Each row comes from the steps of one path. Every step used is in the known rows, and no mark comes twice. Write the path behind each row, first mark first.
In the rows, zero is written as 128.
Known rows:
A > B > P > R > J: [127 119  94 150 159 178  94 122 168 113 126 124 111  54 127 105 130 115
 103 144]
R > A > P > B: [113  88 117 195 143 170 145  90 138 161 151 116 145 150  87 177 140 161
 164  92]
J > R > B: [134 110 137  99  95 176 196 122 137 144 132  99  94 142  82 162 139 129
 119 135]
B > P > R: [137 136 157 157 148 132 127 116 135 152 117 156 155 101 128 112 106 146
 102 162]
A > B > P > R: [145 154 114 138 130 140 118 113 126 133 111 139 128  67 138  78 112 141
  88 165]
R > A > P: [114  95  81 163 139 157 143 106 134 142 125 105  98 145 101 176 133 140
 133 102]
P > B: [140 116 154 184 145 135 150  94 121 162 145 159 185 154 107 164 151 145
 144 119]
B > P > R > A > D: [142  72 117 190 130 164 125  71 142 177 105 116 112 143 122  99 130 171
 126 165]
A > P > B: [111 135 140 172 120 152 147  93 118 153 147 146 160 122 100 155 147 151
 130  98]
D > A > R > J: [ 91  58  27 179 207  81 128 120 137 153  85 128  75 196 134 179 176  67
 120 135]
R > A > D: [143  59  80 182 127 150 149  68 122 169 106 111  98 193 114 151 166 154
 138 133]
P > R > A: [125  85 122 180 162 122 121  94 158 171 114 135 143 154 119 165 123 145
 143 143]
D > A: [122 123  63 145 167  67 144 103 101 163  86 125 123 181 147 151 147 123
 101 160]
P > R > B > A > D: [124 129 132 147  83  72 159  24 168 140  88 102 116 118 132  56 136 122
  69 207]
J > R: [140  97 155 134 111 168 162 130 112 166 134 136 115 170  96 182 143 154
 129 144]
P > R: [124 130 145 157 139 104 123  98 140 162 109 168 159 131 136 145 129 139
 110 154]
R > J: [124  88 102 156 177 158 123 125 156 123 133 135 124 139 110 192 164 108
 129 111]
P > B > A: [143 124 178 193 151  86 149  68 137 145 140 139 187 155 109 128 133 138
 122 173]

Write each row's path:
[161 100  68 151 156 178 142 121 120 125 126  94  90 113 112 117 121 135
 125 136] => R > A > B > P
[145 110 127 170 106  77 152  45 118 144  95 122 112 169 128  92 155 137
  83 195] => B > A > D
[157 146  93 127 134 158 143 127 101 116 121 124 105  90 126  96 128 129
  90 141] => A > B > P
[111  64 109 187 187  85 130 105 165 115 114 135  95 171 110 153 155  63
 111 156] => B > A > R > J
[140  89 136 176 170 152 122 111 151 158 124 124 140 124 116 131 101 154
 135 155] => B > P > R > A
[ 95 147 130 149 114 120 121  96 137 153 112 153 131 101 126 139 128 141
  97 132] => A > P > R
[146 142 116 112 132 154 184 121 132 112 127 101 113  91 105 110 117 115
  94 135] => R > B > P
[107  57  82 181 182 132 133 131 148 135 118 153  92 171 108 192 173  75
 133 104] => A > R > J
[114 150 129 148 120  86 142  83 125 115 115 117 115 119 117 120 122 124
  79 164] => B > A > P
[101 156 155 157 116  72 115  70 151 135 106 133 133 100 126  99 108 133
  78 184] => B > A > P > R
[ 80 147  74 146 138  67 115  85 125 170  77 127 117 129 152 122 129 136
  86 161] => D > A > P > R
[162  75 101 136 125 225 154 138 120 145 140  79  69 132  86 135 119 160
 142 146] => J > R > A > B > P
[140 120 159 109  95 126 196  95 151 124 129  78  95 141  87 127 119 118
 100 189] => J > R > B > A
[128 111  96 130 138 130 195 126 121 123 111 119  82 125 107 116 127  80
  98 128] => A > R > B > P
[112 113  43 130 167  83 190 115 114 140  80  97  64 155 132  98 130  70
  86 157] => D > A > R > B > P
[147  71  88 139 118 197 153 122 126 155 133  91  71 162  91 170 143 151
 151 137] => J > R > A > B
